What can hang from each mark
J944: J719
J719: J637
J464: J358 J477 J637
J8: J719
J954: J637
J637: J237 J477
J471: J237 J944
J358: J471
J477: J237
J237: J464 J719 J954

Each row was made from one small tree. Brackets hold a mark, then the marks that hang from it, in the order of their numbers. Every link used is in the known rows. Write each row's tree.
Known rows
(J477 J237): [ 0.25  0.15  0.51  0.07  0.16  0.05  0.63  0.00  0.14 -0.30  0.45 -0.29
  0.13 -0.08 -0.26 -0.11  0.09  0.08  0.01  0.11  0.24 -0.34]
(J719 (J637 (J237 (J464 (J358 J471) J477) J954))): [ 0.36  0.17  0.44  0.07  0.31  0.46  0.20  0.00 -0.25 -0.40  0.66 -0.21
 -0.04 -0.08 -0.32 -0.08  0.25  0.10  0.41  0.19  0.07 -0.62]
(J464 J358): [ 0.51  0.19  0.43 -0.03  0.20  0.23  0.47 -0.27  0.07 -0.34  0.51 -0.09
  0.01 -0.06 -0.18 -0.14  0.14 -0.14 -0.10  0.19  0.19 -0.31]
(J954 J637): [ 0.39  0.21  0.59 -0.05  0.34  0.09  0.20 -0.30  0.21 -0.21  0.50 -0.33
 -0.07 -0.10 -0.29  0.05  0.24 -0.08  0.13  0.14  0.12 -0.15]
(J719 (J637 J237 J477)): [ 0.35  0.11  0.53  0.09  0.31  0.31  0.36 -0.12 -0.37 -0.26  0.38 -0.24
 -0.08 -0.03 -0.34 -0.04  0.28 -0.03  0.31  0.14  0.02 -0.59]
(J464 J477): [ 0.50  0.00  0.66  0.01  0.10  0.29  0.44 -0.35  0.37 -0.35  0.13 -0.18
 -0.15 -0.06 -0.24 -0.12  0.24 -0.04  0.07  0.11  0.16 -0.30]
(J464 J358 J637): [ 0.59  0.42  0.52 -0.14  0.16  0.33  0.33 -0.22  0.18 -0.41  0.43 -0.06
 -0.21 -0.07 -0.21 -0.14  0.23  0.05 -0.03  0.18  0.06 -0.32]
(J477 (J237 (J719 J637))): [ 0.29  0.17  0.53  0.12 -0.01  0.18  0.39  0.14 -0.04 -0.21  0.54 -0.29
  0.14 -0.11 -0.15 -0.23  0.26  0.09  0.05  0.13  0.18 -0.31]
(J637 (J477 (J237 J464 J954))): [ 0.12  0.17  0.57  0.04  0.24  0.19  0.55  0.11 -0.36 -0.25 -0.12 -0.22
  0.01 -0.05 -0.10 -0.06  0.10  0.28  0.04  0.15 -0.15 -0.19]
(J358 (J471 J237)): [ 0.30  0.10  0.64 -0.03  0.25  0.41  0.48  0.15 -0.45 -0.42  0.33 -0.28
  0.17 -0.02 -0.25 -0.05  0.08 -0.11  0.20  0.10  0.19 -0.73]
(J8 (J719 J637)): [ 0.56  0.31  0.66  0.00  0.09  0.20  0.32 -0.26  0.08 -0.15  0.22 -0.15
 -0.11 -0.06 -0.35 -0.09  0.45 -0.45 -0.01  0.12  0.21 -0.28]
(J464 J477 J637): [ 0.58  0.22  0.75 -0.10  0.07  0.39  0.30 -0.31  0.48 -0.42  0.04 -0.15
 -0.36 -0.07 -0.28 -0.13  0.33  0.15  0.15  0.10  0.04 -0.31]
(J8 (J719 (J637 (J477 J237)))): [ 0.43  0.29  0.64  0.02  0.13  0.23  0.39 -0.14 -0.25 -0.10  0.01 -0.14
 -0.19 -0.05 -0.30 -0.07  0.45 -0.31  0.04  0.11  0.15 -0.36]
(J637 (J237 J464 J719 J954)): [ 0.02  0.16  0.43  0.14  0.11  0.16  0.27  0.19  0.09 -0.49  0.16 -0.23
  0.25 -0.07 -0.12 -0.10  0.09  0.23  0.03  0.17 -0.21 -0.08]
(J8 (J719 (J637 (J237 (J464 J358) J954) J477))): [ 0.32  0.31  0.50  0.04  0.23  0.29  0.29 -0.07 -0.37 -0.23 -0.01 -0.07
 -0.18 -0.05 -0.28 -0.03  0.40 -0.21  0.10  0.16  0.01 -0.37]
(J464 (J358 J471) (J637 (J237 J719 J954) J477)): [ 0.25  0.43  0.39 -0.06  0.15  0.69  0.25  0.17 -0.72 -0.51 -0.05 -0.03
 -0.23 -0.04 -0.06 -0.10  0.31  0.16  0.20  0.19 -0.20 -0.62]
(J237 J719 J954): [ 0.41  0.30  0.58  0.10 -0.13  0.29  0.22  0.04  0.17 -0.28  0.09 -0.27
  0.39 -0.08 -0.11 -0.26  0.36 -0.22 -0.22  0.23 -0.19  0.21]
(J944 (J719 (J637 (J237 J954) J477))): [ 0.33  0.05  0.50  0.11  0.17  0.20  0.43  0.00 -0.26 -0.25  0.41 -0.14
 -0.10 -0.04 -0.10 -0.17  0.40 -0.43  0.17  0.17 -0.17 -0.05]
(J477 (J237 J464 J719 (J954 J637))): [ 0.07  0.26  0.49  0.08  0.12  0.12  0.21  0.31 -0.02 -0.26  0.35 -0.32
  0.16 -0.15 -0.05 -0.13  0.17  0.39  0.05  0.19 -0.06  0.02]
(J637 (J237 (J464 J358) J954) J477): [-0.03  0.14  0.34  0.08  0.39  0.27  0.45  0.12 -0.52 -0.46 -0.16 -0.11
 -0.02 -0.02 -0.12  0.03  0.04  0.32  0.14  0.19 -0.30 -0.31]
(J637 (J477 (J237 J954))): [ 0.20  0.18  0.54  0.07  0.22  0.22  0.60  0.04 -0.38 -0.23 -0.13 -0.24
  0.06 -0.04 -0.18 -0.07  0.19  0.07  0.01  0.15 -0.10 -0.24]
(J358 (J471 J944)): [ 0.38  0.14  0.60  0.02  0.15  0.26  0.39 -0.11 -0.09 -0.41  0.45 -0.30
 -0.02 -0.02 -0.38 -0.06  0.08 -0.08  0.18  0.13  0.29 -0.61]

Write each row's tree
[ 0.02  0.13  0.42  0.17  0.14  0.32  0.41  0.16 -0.48 -0.38 -0.37 -0.20
  0.15 -0.01 -0.13 -0.07  0.26  0.03  0.04  0.17 -0.33 -0.20]  (J637 (J237 J719 J954) J477)
[ 0.37  0.02  0.45  0.09  0.17  0.22  0.34  0.00 -0.07 -0.33  0.63 -0.09
 -0.17 -0.08 -0.06 -0.20  0.36 -0.28  0.21  0.19 -0.07 -0.07]  (J944 (J719 (J637 (J237 (J464 J358 J477) J954))))
[ 0.39  0.30  0.59 -0.01  0.17  0.25  0.34 -0.11 -0.34 -0.13  0.08 -0.07
 -0.25 -0.06 -0.21 -0.07  0.39 -0.15  0.05  0.13  0.13 -0.37]  (J8 (J719 (J637 (J477 (J237 (J464 J358))))))
[ 0.49  0.06  0.46  0.01  0.20  0.72  0.24  0.07 -0.59 -0.41  0.29 -0.07
 -0.13 -0.07 -0.14 -0.17  0.35  0.00  0.29  0.21  0.20 -0.75]  (J464 (J358 (J471 (J237 (J719 J637) J954))) J477)
[ 0.19 -0.02  0.46  0.18  0.53 -0.11  0.25  0.38 -0.46 -0.33  0.19 -0.32
  0.12  0.00 -0.48 -0.03  0.20 -0.07  0.24  0.26 -0.03 -0.08]  (J471 (J237 (J954 (J637 J477))) (J944 J719))
[ 0.21  0.28  0.42  0.11  0.08  0.26  0.24  0.33 -0.20 -0.27  0.55 -0.22
  0.16 -0.14 -0.04 -0.24  0.21  0.35  0.06  0.23  0.00 -0.16]  (J477 (J237 (J464 J358) (J719 J637) J954))
[ 0.39  0.44  0.47 -0.07  0.14  0.44  0.33  0.06 -0.37 -0.34  0.04 -0.05
 -0.22 -0.07 -0.08 -0.16  0.31  0.23  0.00  0.20 -0.12 -0.30]  (J464 J358 (J637 (J477 (J237 J719 J954))))
[ 0.27 -0.01  0.55  0.07  0.18  0.15  0.41  0.01 -0.22 -0.27  0.46 -0.11
 -0.20 -0.05 -0.01 -0.16  0.30 -0.25  0.20  0.14 -0.15 -0.08]  (J944 (J719 (J637 (J237 J464) J477)))
[ 0.51  0.27  0.55 -0.10  0.16  0.77  0.17  0.10 -0.42 -0.52  0.08 -0.03
 -0.32 -0.07 -0.14 -0.17  0.37  0.20  0.28  0.19  0.06 -0.69]  (J464 (J358 (J471 (J237 J719 J954))) J477 J637)
[ 0.25  0.05  0.60  0.07  0.18  0.29  0.30  0.28 -0.47 -0.43  0.31 -0.31
  0.14 -0.01 -0.32 -0.10  0.09  0.03  0.21  0.14  0.24 -0.67]  (J358 (J471 (J237 J719) J944))
[ 0.06  0.13  0.40  0.13  0.33  0.26  0.55  0.02 -0.41 -0.41 -0.26 -0.22
  0.10  0.00 -0.29  0.03  0.17  0.01  0.12  0.16 -0.25 -0.34]  (J637 (J237 J954) J477)
[ 0.05  0.18  0.33  0.13  0.15  0.22  0.26  0.20 -0.04 -0.51  0.22 -0.15
  0.20 -0.08 -0.08 -0.12  0.09  0.24  0.02  0.20 -0.18 -0.14]  (J637 (J237 (J464 J358) J719 J954))
[ 0.18  0.33  0.49  0.00  0.15  0.34 -0.11  0.19 -0.34 -0.25  0.09 -0.15
  0.01 -0.13  0.16 -0.12  0.27  0.34 -0.02  0.28 -0.36  0.23]  (J237 (J464 J358) J719 (J954 (J637 J477)))
[ 0.30  0.27  0.48  0.16  0.01  0.25  0.34  0.23 -0.09 -0.22  0.45 -0.33
  0.29 -0.11 -0.21 -0.24  0.33  0.03  0.03  0.20  0.05 -0.17]  (J477 (J237 (J719 J637) J954))
[ 0.24  0.42  0.72 -0.03 -0.07  0.35  0.03  0.22  0.01 -0.34 -0.17 -0.17
  0.05 -0.09  0.10 -0.21  0.26  0.40 -0.10  0.21 -0.49  0.29]  (J237 (J464 (J637 J477)) J719 J954)
[ 0.33  0.01  0.53  0.07  0.15  0.10  0.39 -0.02  0.04 -0.30  0.71 -0.14
 -0.12 -0.07 -0.07 -0.18  0.28 -0.31  0.18  0.14 -0.05 -0.05]  (J944 (J719 (J637 (J237 J464))))
[ 0.45  0.35  0.46 -0.07  0.28  0.42  0.26  0.19 -0.41 -0.51  0.42 -0.09
 -0.18 -0.04 -0.28 -0.13  0.22  0.03  0.21  0.22  0.07 -0.55]  (J464 (J358 (J471 (J237 J954) (J944 J719))) J637)
[ 0.39  0.20  0.67  0.08 -0.05  0.44 -0.08  0.13  0.06 -0.28  0.24 -0.21
  0.06 -0.13  0.01 -0.27  0.38  0.28  0.10  0.24 -0.23  0.11]  (J237 (J464 J477) (J719 J637) J954)
[ 0.37  0.28  0.65  0.00  0.14  0.21  0.35 -0.10 -0.24 -0.12  0.03 -0.12
 -0.22 -0.06 -0.24 -0.06  0.39 -0.16  0.06  0.11  0.11 -0.32]  (J8 (J719 (J637 (J477 (J237 J464)))))
[ 0.26  0.00  0.54  0.06  0.49  0.01  0.19  0.28 -0.14 -0.53  0.28 -0.18
 -0.13 -0.02 -0.46 -0.05 -0.05  0.61  0.28  0.20  0.19 -0.50]  (J471 (J237 (J464 J358 J477 J637)) J944)
[ 0.23  0.24  0.57  0.01  0.25  0.28  0.15  0.47 -0.32 -0.43  0.13 -0.17
  0.27 -0.07 -0.09 -0.17  0.14  0.34  0.00  0.23 -0.19 -0.12]  (J471 (J237 (J464 J358 J637) J719 J954))
[ 0.46  0.17  0.69  0.07 -0.08  0.35  0.16 -0.05 -0.18 -0.15  0.26 -0.21
  0.04 -0.07 -0.04 -0.25  0.40 -0.10 -0.01  0.16 -0.05 -0.15]  (J237 (J719 (J637 J477)))
[ 0.28  0.05  0.58  0.05  0.31  0.25  0.39  0.18 -0.42 -0.45  0.38 -0.32
  0.12  0.00 -0.44 -0.03  0.03  0.02  0.27  0.13  0.30 -0.76]  (J358 (J471 J237 J944))
[ 0.15  0.11  0.62  0.08  0.23  0.17  0.23  0.45 -0.24 -0.38  0.11 -0.26
  0.42 -0.06 -0.12 -0.16  0.09  0.23 -0.02  0.20 -0.17 -0.04]  (J471 (J237 J464 J719 J954))
[ 0.18  0.26  0.52  0.12  0.05  0.20  0.26  0.32 -0.07 -0.26  0.47 -0.30
  0.22 -0.13 -0.09 -0.22  0.20  0.33  0.06  0.19 -0.03 -0.09]  (J477 (J237 J464 (J719 J637) J954))
[ 0.06  0.16  0.41  0.10  0.30  0.10  0.42  0.06  0.15 -0.52  0.25 -0.25
  0.20 -0.05 -0.28  0.00  0.00  0.20  0.11  0.16 -0.13 -0.21]  (J637 (J237 J464 J954))
[ 0.19  0.12  0.56  0.08  0.29  0.36  0.18  0.35 -0.74 -0.38  0.12 -0.34
  0.13 -0.01 -0.33 -0.03  0.18  0.06  0.29  0.19  0.08 -0.58]  (J358 (J471 (J237 J719 (J954 (J637 J477))) J944))
